What can hang from each mark:
noli: zuki
pibezo: koluf noli ritag zadoz
ritag: bukov fovek pibezo
fovek: koluf noli
koluf: fovek
zuki: koluf ritag
zadoz: zuki

Each row was made from one small tree. The marks that hang from a mark follow it in brackets, in alphabetical order. Every link used is in the known rows. Write each row's tree.
Known rows:
zuki[koluf ritag[bukov pibezo]]: [ 3.04 -2.57 -0.45  0.27  4.10  1.05  2.43  0.27 -0.70  4.89  2.73 -0.21
  0.19 -1.56  0.30  0.42  0.66 -0.21  0.23  4.63]
ritag[bukov fovek]: [ 0.46  0.15  2.32 -0.23  1.08  1.74  1.07  0.31 -0.81  0.35  2.29  3.93
 -1.19 -0.92 -0.39  0.95 -0.37 -1.67  1.65  0.53]
zuki[koluf]: [ 0.41 -0.48 -1.68  0.73  3.31  0.97 -0.26  0.88 -1.42  2.27 -1.26 -0.48
  0.44  1.07 -2.40 -0.69 -1.87 -1.10  0.62  1.97]
pibezo[koluf noli[zuki] zadoz]: [ 0.14 -2.87 -0.06 -1.48  1.54  0.02  0.11 -1.29 -0.88  3.96 -3.94  7.79
 -2.14 -1.35 -0.41  4.37 -1.71  2.30  0.08  0.28]
zuki[koluf[fovek[noli]] ritag[pibezo]]: [ 3.73 -1.80 -2.12  0.52  7.15  0.34  0.81 -0.44 -1.30  0.81  1.32 -0.87
  1.48 -2.01 -0.38 -2.16 -0.89 -1.13  0.32  4.11]
pibezo[zadoz[zuki[ritag]]]: [ 0.46 -1.63 -0.88 -0.87  2.09  0.31  0.79 -3.89  0.05  2.07 -1.47  5.71
  0.18 -3.06  2.58  1.08  1.83  1.31 -2.02 -1.63]
noli[zuki[ritag[fovek pibezo]]]: [ 1.53 -0.42  0.99 -1.08  0.61 -0.41  0.53 -2.48 -1.97 -3.24 -1.14  2.00
  0.30 -1.49  4.22  1.10  0.01 -0.15  1.37  0.28]
zadoz[zuki[koluf ritag[bukov pibezo]]]: [ 1.59 -1.63 -0.79  0.23  3.94  1.28 -0.46 -1.52 -0.60  3.85  1.09  1.54
 -1.14 -2.95  1.40  0.23  2.48 -1.51 -3.18  2.77]
fovek[koluf noli[zuki]]: [ 0.75  0.10 -1.88  0.92 -2.89  0.63 -0.52 -0.68 -0.61 -2.73  0.02 -0.73
 -3.56 -1.14 -0.57  1.41 -0.16 -2.64 -1.21  1.60]
pibezo[noli zadoz[zuki[ritag]]]: [-0.26 -2.57 -0.14 -0.99  4.91 -1.12 -0.43 -3.58 -0.23  4.72 -0.15  7.02
 -0.83 -3.78  0.13  4.44  2.32  1.26 -1.84 -2.34]
noli[zuki]: [-0.14  0.53 -0.47 -0.42 -1.16 -0.89 -0.88 -0.60 -0.52 -2.58 -1.39  0.72
 -3.03 -0.37  1.23  0.52 -0.95  0.08 -0.61 -0.41]
ritag[fovek pibezo[zadoz[zuki]]]: [-0.42 -0.60  1.67 -0.31  1.16  1.45  0.15 -4.65 -2.40  2.19 -3.49  6.79
  3.97 -1.03  3.38  2.83  1.21  0.52  1.04  0.60]
pibezo[ritag[bukov fovek]]: [-0.78 -0.38  1.46 -1.02  2.06  1.69  1.14  1.54 -1.29  0.51  3.89  2.86
 -0.69 -0.51 -0.16  0.97  0.55 -2.61  2.77  4.39]
zadoz[zuki[koluf[fovek[noli]] ritag]]: [ 2.07 -0.62 -2.55  0.24  7.17  0.76 -1.95 -1.44 -0.80 -0.62  0.09  1.60
 -1.29 -3.42 -0.28 -2.77  0.53 -2.68 -3.32  0.68]
zadoz[zuki[koluf[fovek[noli]]]]: [ 0.44  0.45 -2.49  0.88  5.52  1.02 -3.19 -0.72 -0.91  0.10 -1.02  1.58
 -2.01 -2.00 -1.73 -2.32 -0.29 -2.64 -3.42  1.09]
fovek[koluf]: [ 0.80 -0.53 -1.42  0.76 -2.40  1.08 -0.70 -0.66 -0.23  0.28  1.78 -0.82
  0.99  1.18  0.22  1.46  1.96  0.45 -0.02  3.40]
fovek[koluf noli]: [ 0.89 -0.51 -1.54  1.25 -1.96  1.31  0.23 -0.25 -0.13 -0.74  1.18 -1.40
 -1.18 -0.82 -1.50  0.98  0.59 -2.81 -0.77  1.90]
noli[zuki[ritag]]: [ 1.46 -0.49 -0.55 -1.12  0.44 -1.12  0.29 -1.29 -0.47 -3.28 -0.19  0.78
 -2.42 -1.81  2.88  0.02 -0.05  0.19 -0.43 -0.75]
zuki[ritag[bukov fovek]]: [ 2.27 -1.23  1.88 -1.03  2.86  1.12  2.46 -0.55 -0.50 -0.54  3.32  3.12
 -0.15 -2.49  1.57  0.13  0.65 -1.19  1.63 -0.15]
pibezo[koluf noli ritag[fovek] zadoz]: [-0.98 -3.21  1.01 -2.18  4.75  2.04  1.05 -0.31 -2.54  4.51 -1.75  9.17
  2.38 -0.43 -0.73  4.39 -1.05 -0.20  4.08  3.67]
zuki[ritag[bukov]]: [ 2.38 -1.66  0.63 -0.75  1.56  0.15  2.45  0.14  1.01  0.87  4.28  0.82
 -1.85 -2.75  1.12 -0.08  1.55 -0.14 -0.55  0.48]
pibezo[koluf noli ritag[bukov fovek]]: [-0.41 -2.39  2.21 -1.78  4.23  2.41  0.31  2.65 -1.70  3.75  2.44  5.70
 -1.05 -0.88 -1.84  3.36 -0.05 -2.59  2.87  5.51]

Write each row's tree:
[-1.84 -1.27 -1.29 -1.16  1.76  0.74  0.10 -2.12 -0.66  2.73 -0.46  5.46
 -0.13 -1.64  1.52  1.61  2.16 -0.01 -0.73  2.49]
pibezo[ritag zadoz[zuki]]
[ 2.75 -0.05 -0.94 -0.29  3.53 -0.73 -0.16  0.22  0.65 -3.64  3.22  1.28
 -4.94 -3.66 -0.29 -2.18 -0.77 -1.13 -1.75  1.03]
koluf[fovek[noli[zuki[ritag[bukov]]]]]
[ 2.30 -1.52 -0.77 -0.18  2.15 -0.04  1.02 -0.33 -1.13  1.24  0.93  0.58
 -2.89 -1.65  1.33  0.84 -0.39 -0.12 -0.39  3.59]
noli[zuki[koluf ritag[bukov pibezo]]]
[ 1.14  0.44 -2.43  0.18  3.53 -0.43 -2.09  0.19 -1.40 -1.92 -1.03  0.89
 -2.81  0.40 -0.77 -1.43 -2.49  0.31 -0.34  2.61]
noli[zuki[koluf[fovek]]]
[ 1.80 -0.79  0.04 -1.09  0.01 -0.73  1.16 -0.43  0.27 -1.81  2.01  1.50
 -4.51 -2.56  2.17  0.43  0.35  0.00 -1.01  0.08]
noli[zuki[ritag[bukov]]]
[ 2.80 -2.14 -1.08  0.07  4.93  1.08  2.13  1.09 -0.32  3.20  2.98  0.38
 -1.49 -1.67 -1.25 -0.73 -0.35 -1.05  0.13  2.50]
zuki[koluf ritag[bukov]]
[-0.94 -3.69 -0.26 -1.94  3.49  1.04  1.12  0.42 -1.05  6.15 -0.84  6.95
  0.58 -0.71 -1.15  4.16 -0.08  0.84  2.01  4.48]
pibezo[koluf noli ritag zadoz]
[-0.38 -2.90 -0.08 -1.16  3.11  1.04 -1.12 -2.25 -0.46  6.06 -3.83  8.47
 -0.60 -2.33 -0.34  3.98  0.65  1.39 -2.13 -0.11]
pibezo[koluf noli zadoz[zuki]]
[-1.35 -1.76 -0.60 -1.19  1.42  1.25  0.85 -1.05  0.20  4.58  2.35  6.50
 -2.81 -2.61  0.67  2.20  2.71 -0.10 -1.46  3.67]
pibezo[ritag[bukov] zadoz[zuki]]
[ 0.62  0.45  1.12  0.33  2.46  1.91  1.13  0.84 -1.85 -0.96  0.36  3.88
 -4.50 -2.21 -2.28  0.54 -3.04 -4.58  1.00  0.13]
ritag[bukov fovek[noli[zuki[koluf]]]]
[-2.18 -0.37  1.07 -1.53  4.26 -0.78 -1.71  0.33 -2.80 -0.92  1.40  4.03
 -1.57 -0.48 -0.75  4.27 -0.33 -2.44  3.26  2.39]
pibezo[noli[zuki] ritag[fovek]]
[ 0.67 -0.22  0.50 -0.84  3.36  0.92 -1.11 -3.04 -1.08 -1.97 -0.68  3.50
  0.76 -2.93  3.08 -0.48  1.98 -1.96 -1.49 -1.95]
zadoz[zuki[ritag[fovek]]]
[-1.52 -2.87  0.46 -1.19  3.71 -0.40  1.55  0.62  0.01  7.17  4.57  6.39
 -2.96 -1.94 -2.73  5.73  1.61  0.71  1.42  3.90]
pibezo[noli ritag[bukov] zadoz]
[ 2.33 -1.13 -0.71  0.06  6.65  1.79  1.89 -0.40 -2.76 -0.88 -1.04  1.58
  1.77 -1.69 -1.27 -1.32 -2.77 -4.18  2.51 -0.49]
zuki[koluf ritag[fovek[noli]]]
[ 0.75 -1.36  0.73  0.31 -1.14  2.03  1.29 -4.05 -2.48  2.33 -1.26  5.03
  5.46  0.97  2.72  4.15  1.51  1.76  3.18  3.99]
ritag[fovek[koluf] pibezo[zadoz]]
[ 2.63 -1.73  0.61 -1.25 -0.95  0.23  1.49 -0.69 -0.05 -0.09  0.34  1.58
 -2.88 -2.39  3.72  0.83  0.57  0.68 -0.95  2.64]
noli[zuki[ritag[bukov pibezo[koluf]]]]
[-0.69 -2.49 -1.30 -1.93  1.16  2.81  0.41 -1.23 -0.89  3.55 -3.13  7.00
  0.75 -1.40  2.26  0.64  0.90  0.08 -0.89  4.28]
pibezo[koluf ritag zadoz[zuki]]
[-0.23 -1.06  0.21  0.38  2.22 -1.24 -1.40 -0.72 -1.69  3.71 -0.85  0.52
 -0.61 -0.05 -0.51  4.16  0.09  0.28  0.35  3.01]
ritag[pibezo[noli[zuki[koluf]]]]
[ 1.42 -3.63 -0.16 -2.03  2.89 -0.16  1.03 -1.83 -0.76  3.35 -2.98  7.72
 -1.49 -2.42  0.79  4.00 -1.09  2.40  0.27 -0.01]
pibezo[koluf noli[zuki[ritag]] zadoz]
[ 2.20 -1.13 -1.64  0.52 -2.22  0.37  0.72 -1.80 -0.75 -2.36  0.78 -1.17
 -2.00 -2.22  1.43  1.80  1.17 -2.10 -0.94  2.52]
fovek[koluf noli[zuki[ritag[pibezo]]]]
[ 2.72 -0.59 -2.51 -0.52  4.99 -0.63 -0.89 -0.51 -1.27 -2.64  0.20  0.85
 -2.00 -1.05  0.73 -1.95 -1.68  0.37 -0.06  2.14]
noli[zuki[koluf[fovek] ritag]]
[ 0.90 -1.70  0.95 -0.48  2.79 -0.25 -0.81 -2.20  0.32  3.43  2.56  2.41
 -2.07 -4.14  2.10  2.38  4.27 -0.72 -3.42  1.10]
zadoz[zuki[ritag[bukov pibezo[noli]]]]
[-0.72 -2.05 -0.19 -1.14  1.00  0.88  2.77  0.30  0.22  4.65  3.24  5.04
 -1.76 -1.28 -0.23  2.25  1.13  0.75  1.15  4.34]
pibezo[ritag[bukov] zadoz]
[ 2.85 -1.44  0.78 -0.23  1.53  1.91  2.62 -0.70 -0.67 -1.04  3.98  2.28
 -0.78 -3.03  0.57  0.74  1.08 -2.90  1.08  1.10]
zuki[ritag[bukov fovek[koluf noli]]]
[ 1.62 -0.79 -1.29  0.30  2.20 -0.09  1.20 -0.54 -1.44 -1.19 -1.83 -0.68
 -2.69 -2.67 -0.12 -0.13 -2.09 -3.29 -0.62  0.43]
fovek[noli[zuki[koluf ritag[pibezo]]]]
